Each row was made from one path, in order. Every step used is in the known rows, and no mark comes twice. Write each row's path.
Known rows:
Q > Z > L: [  5.6  -5.9   9.3   9.0  11.6  -4.6  24.7   0.9  16.5  -1.0 -29.1 -51.1
   1.2  -5.0  -6.1  -1.5 -23.8   0.7  24.2   5.1   8.9 -10.9  -1.3 -11.6]
L > Z > P > F > D: [-10.9   1.9  36.9   5.0  -3.8 -33.4  28.6  11.6  -3.3  -2.4   3.1  25.4
  10.9 -15.6  -3.1 -13.7  -1.2 -40.2   4.4  -2.8  11.7   7.0  26.7 -10.0]
F > P: [-14.3  -0.8  24.7  -1.7   2.4 -16.5  13.6  12.3 -11.9 -23.0   7.8  28.8
  -5.9 -10.9   3.1 -24.3   1.3 -21.6  -4.0 -25.0   4.7  25.2  10.6 -15.7]
Z > L: [  3.1 -18.2   3.7   2.3  18.7 -15.1  25.0   1.4  12.5  -2.0 -25.3 -29.3
  -0.6   6.7  -5.2   3.8 -13.2  17.3  16.6   2.3   3.0   3.2  -2.8 -13.2]
P > F > D > Z: [ -5.8  18.4   8.2   8.9 -20.8 -10.4  -3.5   3.9   5.7  -4.2   5.6  35.8
  14.8  -7.1   1.1 -25.4   2.0 -42.8  14.2   9.8  10.9   0.6  33.3   1.9]
Z > P > F: [-13.2   4.1  18.0   7.2  -2.5   7.9  14.9   4.3  23.5 -21.2  -8.2  43.6
   4.6 -15.3  -7.1  12.1  -1.9 -21.9 -15.6   9.3  12.4 -15.3   8.2  -6.8]
L > F > P > Z: [-11.4  17.2  22.1  -1.2 -24.6   0.0  25.1  23.2   7.4 -14.8  28.1  69.1
  10.3  -9.8   6.5  -9.2 -13.8 -47.0  12.0   1.1   4.9   1.1   4.6 -12.8]
D > Z > P: [-17.1   3.7  15.2  11.2  -4.7 -22.5   1.5   7.7  23.6   0.6 -27.3  -3.5
   7.5  -6.3   2.7  11.0  13.8 -17.0  -5.8  -1.5   7.3  13.6   6.9 -16.2]
Q > Z > P > F > L > K: [ -4.2 -28.4  32.2  24.4 -22.1 -30.7  11.7   4.1  -1.0  47.5  24.7   0.4
   5.8 -27.1   2.9  -8.9  -5.2 -14.1  11.8   5.5  15.3 -13.1  23.5  14.1]
F > P > Z: [ -5.6  22.1  19.2  -3.2 -23.8  -8.5  18.1  18.4   2.0 -19.4  11.4  80.8
   9.2   1.6   7.3 -13.6 -10.5 -38.6  11.7  -6.8   4.4  10.7   1.7  -7.7]
D > F > P > Z: [ -8.4  27.5  20.7   1.9 -25.0   1.3  20.8  16.6   7.7 -29.7  17.8  83.4
  10.2  -1.8   3.3 -19.4 -10.5 -44.9  13.0   1.1   2.1   2.8   6.3  -5.2]
Z > Y: [-18.4  16.9  -5.3  -3.1   7.1  19.3  11.3   0.9   1.3 -21.6 -41.1  -8.2
   7.1   6.8   1.8  19.8  -4.8  12.5  17.0 -15.0  -0.4  17.1  -6.8  -1.9]
P > F > D > Z > L > K: [ -9.5 -23.3  16.0  13.5  -8.4 -25.5   9.2  -0.8  10.9  36.7  20.7 -11.9
  12.6 -17.4   5.4  -8.5  -5.2  -8.3  31.5  24.2  10.7  -6.2  22.2  15.2]
Q > Z > L > F: [ -7.4 -13.3  11.1  10.3   6.5  13.5  31.4  10.4  23.1   7.7  13.8 -59.9
   3.2 -27.1  -6.0   7.9 -22.6 -16.7  17.2  18.3   7.3 -27.4   5.2 -17.7]
Z > P: [-14.2  -6.6  19.0   5.6   8.6 -25.9  14.3   8.1  13.3  -3.5 -27.1 -11.4
   1.9  -7.8  -0.8  18.1   9.8  -3.0 -12.8  -8.6   4.0  14.9  -6.1 -18.2]
Q > Z: [  3.8  17.2   8.7   8.9 -10.2  14.5  -0.3  -1.0   5.8   0.6  -5.5 -30.8
   2.6 -16.9  -1.6  -7.6 -14.7 -23.0  10.4   3.8   8.6 -20.6   2.7   2.8]
Y > Z > D > F > L > K: [ -2.0 -25.6  34.4  22.6 -13.1 -36.2  15.9  -1.9  -2.9  35.5  13.9 -15.6
   4.0 -23.4   0.8  -1.2  -1.9  -8.2  18.3   6.8   7.2  -5.6   6.0  14.2]
L > K: [ -8.5 -20.6   9.5   7.3 -10.1 -12.5  -7.1  -3.5  -2.2  42.1  34.1 -14.1
   5.2 -17.7   9.3   1.3   3.8   2.6  13.2  16.1   2.5  -6.6   6.6  23.0]
D > F: [ -5.2  10.8   0.9  10.1  -2.1  19.7   5.3  -3.5  11.9 -21.4  13.7   4.7
   1.8  -6.8  -8.1 -12.0  -0.3 -13.0   2.3  15.2  -4.2 -16.6   8.7   5.2]
D > Z > P > F > L > K: [ -6.9 -29.1  26.8  24.3 -26.2 -33.9   5.3   4.1   2.3  48.1  26.9  15.3
   7.4 -20.4   5.3 -10.4   1.6 -12.7  11.8   7.0  13.8  -6.7  29.1  13.9]
D > Z > Q: [-13.7  -5.8  12.2   4.1  10.0  -1.6   1.2  -3.2  17.8  -3.2 -48.1 -17.2
   8.7  -1.8   0.6  -0.6  -4.3  -7.3  13.0  -1.8  12.3   8.8   0.9  -4.2]
Y > Z: [-17.1  21.9  20.3   8.5   1.0   6.0   4.1  -9.4   6.5 -32.1 -24.6 -14.7
  -4.6  -6.7  -3.1  34.9  -6.0 -10.4   1.4   2.8  -3.1 -10.3 -34.0  -3.6]
P > Z > Q: [ -8.1  -0.3  18.3  -3.3   5.8  -2.5  20.2   4.2  14.6  -8.5 -43.7  17.5
  12.6   2.6   0.3   9.0 -16.1 -10.1  16.5  -0.5  10.0   5.3 -16.7  -4.4]
F > Q: [ -5.5  -6.6   9.2  -2.4   7.3 -28.0  15.7   2.0 -16.7   1.8  -6.8  -2.7
  -9.8   1.1  -8.6 -16.6  15.3  -2.9   7.1 -29.0  10.2  29.2  25.8  -4.3]
Z > L > K: [ -6.6 -33.0  11.5   9.1   2.4 -22.9  10.5  -2.6   6.7  40.6  16.2 -35.2
   5.0 -13.2   5.8   4.5  -5.3  14.8  24.6  17.8   4.5  -3.8   4.2  13.5]
Q > Z > P > F: [-11.8  13.0  22.5  11.6  -7.5  14.9  14.5   3.8  26.3 -20.8 -10.4  28.6
   5.7 -23.6  -7.9   8.8  -9.1 -33.0 -10.2  11.4  16.7 -25.1   9.6  -5.7]

Write each row's path:
[ -8.9  -2.3  17.1   8.3  19.5 -10.9  28.1  -5.3  17.0 -24.2 -42.2 -40.6
  -3.5   2.1  -7.4  29.0 -17.2  10.0  17.6   3.8   0.8  -3.6 -27.0 -15.6]	Y > Z > L
[ -9.4 -22.1  20.8   7.4  -9.0 -27.0  19.2   6.4   7.4  31.5  22.2   4.4
   9.2 -12.3   9.1  -2.9 -10.6  -4.1  30.8  14.8   6.5   1.3   5.2   9.7]	F > P > Z > L > K
[ 14.3   3.0  30.6  -3.8  11.5 -27.7  28.7   2.2   5.6   0.4 -50.9 -30.7
   3.1 -23.8  -8.4   1.8  -3.6 -26.4  13.4 -15.5  22.9  13.3  -2.1 -10.1]	F > Q > Z > D
[-12.8 -14.3  41.2  19.5 -11.1 -36.1  26.4  12.1  16.0  24.4  -7.5 -16.3
   0.1  -4.2   1.3   1.2   7.3 -16.5  -0.3 -11.2   6.3   7.8  25.4 -20.3]	D > F > L > Z > P
[-15.4  33.2  -3.0  -4.4 -11.3  22.2  17.2   7.8   8.5 -24.2 -36.9  34.6
  16.0  13.2   5.2  22.4 -12.7  -3.8  27.8  -7.1   0.3  12.7 -11.2  -0.3]	P > Z > Y
[-26.0   9.6  33.6  11.3   9.7 -22.2  17.1   1.5  17.9 -25.8 -44.6 -21.4
  -1.0 -12.7  -3.1  43.5   6.2  -9.7 -11.7  -7.2   1.5   7.5 -30.4 -20.7]	Y > Z > P
[-20.6  29.7   7.2   6.1   2.6  22.7  20.6  -0.1   1.0 -27.8 -43.3 -29.6
   4.3  -7.4  -6.4   2.2  -8.0 -10.1  28.5 -21.9   9.2  11.4  10.8  -0.2]	D > F > Q > Z > Y
[ -9.9 -24.6  37.9  12.2   4.0 -14.7  26.1   1.1  10.0  21.7 -28.3 -31.6
   0.9   0.3  -1.1 -10.4 -11.3  -7.1  18.4 -11.3  11.5   2.8  19.4  -8.5]	D > F > L > Z > Q
[ 17.2  10.1  21.0 -10.2  -3.6 -21.5  27.0   8.8  17.5  -2.8 -39.9  35.3
  15.6  -5.8   0.3  16.8  -8.3 -25.4  13.4   4.2  12.8   8.8 -20.9  -8.1]	P > Z > D
[-22.7  -1.0  30.4   3.8  25.1  -1.1  16.9  -9.3  11.7 -28.6 -64.8 -35.7
   0.2  -8.3  -5.3  31.9 -12.9  -0.9   6.9  -6.8   7.0   2.8 -36.6  -8.9]	Y > Z > Q
[-15.1   4.8  16.4   7.8 -11.9   3.3  21.4   6.0   0.0  13.9 -26.3 -14.5
   4.3  12.9   6.6   6.6  -7.5   3.4  29.1 -23.6   3.5  16.1  22.2  -6.4]	F > L > Z > Y
[  2.4   9.8  33.1  -3.3  15.8 -19.8  23.8  -4.7  14.6 -23.3 -61.3 -18.1
   3.5 -17.2  -5.3  39.5  -4.6 -16.2   4.1  -2.1   9.7   5.9 -40.7 -12.8]	Y > Z > D
[-13.1   3.6  41.9   2.6   1.3 -14.1  29.4  11.2   4.6 -26.9   4.7  23.4
  -1.9 -20.4  -0.9 -26.5   0.7 -40.3   3.8 -14.6   8.5  16.7  19.2 -17.0]	L > Z > D > F > P
[  1.0 -36.4  19.3  17.9 -17.5 -39.2   4.7   2.2 -14.4  57.3  30.7 -10.0
   2.2 -13.4   6.9 -12.3   0.8   5.2  15.9  -0.3   6.2   0.8  18.4  16.6]	F > L > K
[ -9.1 -25.5  39.5   9.8   1.1 -12.1  25.9   2.1  11.0  22.1 -29.0 -14.7
   1.5  -0.8  -0.6  -6.4 -14.2  -9.6  15.5 -11.1  16.3  -0.2  20.6  -8.4]	P > F > L > Z > Q
[-22.5  -7.5  27.9   1.7   1.6  -5.4  23.9  19.0  -4.1 -16.9  30.8  11.7
  -4.1 -27.5   1.9 -17.6  -3.1 -33.6  -3.8 -15.0   5.7  10.7  15.2 -22.3]	L > F > P
[ -3.0  18.0  15.9  12.4  -6.0   4.5  13.5  -1.3  -0.5  -8.3  -3.0 -30.6
  -3.6 -20.1 -11.6 -25.2  -4.1 -32.0  16.4  -9.5  13.4  -7.9  24.9   2.7]	D > F > Q > Z
[ -4.0  17.6  24.7   7.9   9.3   5.0  22.3  -6.9  21.9 -37.8 -28.7  -8.4
   4.2 -19.2 -12.0  15.4  -3.8 -24.1   4.8  13.3   2.4 -12.6 -19.1  -3.8]	Y > Z > D > F
[  6.8  17.7  16.0   2.7  -4.0   4.0  24.4   2.7  23.9 -23.8 -13.8  29.1
  12.9 -11.4  -7.8   0.0  -6.2 -30.7  11.8  17.9   4.9 -10.5  -5.4  -0.4]	P > Z > D > F
[-11.3   6.1  25.4  11.8   2.1 -16.3  14.3   7.4  17.6  -2.7 -30.6 -32.8
   3.7 -19.8  -1.9  12.8  -0.6 -19.7  -5.6  -5.7   9.9   0.3  -4.7 -16.0]	Q > Z > P
[ -8.9 -21.6   6.9   5.9  11.3   6.8  31.9  10.9  19.9   8.0  16.1 -45.7
   2.1 -18.7  -5.4  12.1 -15.8  -5.3  12.2  16.1   3.2 -17.6   4.0 -19.3]	Z > L > F
[ -8.4  -7.0  20.5   1.4   4.0 -27.8  27.3  14.9 -15.5   6.1  23.5 -18.4
   9.6 -22.6  -2.7 -13.7  -3.9 -31.5  10.7  -0.9   3.3   7.0  15.5 -12.0]	L > F > D
[-16.1   6.3  30.7  14.1   4.8 -22.9  23.7   7.2  13.0  -8.9 -29.7 -32.7
  -0.5 -21.9  -8.9   0.6   6.8 -25.3  -1.4 -14.7  13.1   9.1  11.2 -16.6]	D > F > Q > Z > P
[  4.5   6.6  15.5   3.9   8.4   2.0  20.8  -2.0  18.8 -21.7 -16.8  -1.0
   6.5 -15.7 -10.3  -1.9  -0.7 -19.0   4.4  12.2   4.1  -7.3  -2.4  -2.1]	Z > D > F
[-17.0   2.9  30.2  -0.5   6.3  -4.0  29.1   8.8  12.6 -26.8 -35.0  32.9
  10.4  -4.5  -0.8  -7.0 -15.6 -25.1  14.8  -7.8  10.6  12.0  -8.3 -10.4]	D > F > P > Z > Q
[ -8.0 -28.4  37.2   8.8   4.6 -21.0  24.2   2.3   6.1  28.5 -33.0 -32.3
   0.6   2.5   1.7  -5.8 -10.8  -2.7  17.5 -16.8  13.2   8.0  16.1 -10.5]	F > L > Z > Q
[ 16.8   6.6  25.4  -2.7   7.8 -13.6  20.9   1.5  14.1  -0.6 -48.0 -29.1
   8.1 -24.0  -4.3   9.5 -11.2 -25.7  10.4  -1.2  18.2  -1.1 -14.8  -8.1]	Q > Z > D
[  1.9   5.9  24.8   5.8  -1.3   4.2  21.5  -1.1  24.2  -4.8  -5.1  -7.3
   6.0 -13.8  -5.7  -4.0  -0.7 -26.5  11.5  14.6   4.8 -12.1  11.6  -1.5]	L > Z > D > F
[ -5.8   8.8  17.7   9.7  -5.4   3.3  17.8   5.3  -0.3   6.2   6.8 -44.8
  -3.4 -27.8  -8.5 -15.1  -7.1 -33.9  15.8  -9.2  16.2 -10.0  23.6  -4.8]	L > F > Q > Z
[  4.8 -17.2  29.7  15.0 -27.2 -23.3  14.4   7.3  -1.7  50.6  21.8  -9.1
  -4.0   8.6   6.9 -18.7  -3.7 -13.2  16.9 -11.6   5.6  -2.2  40.6  -6.0]	F > L > Z
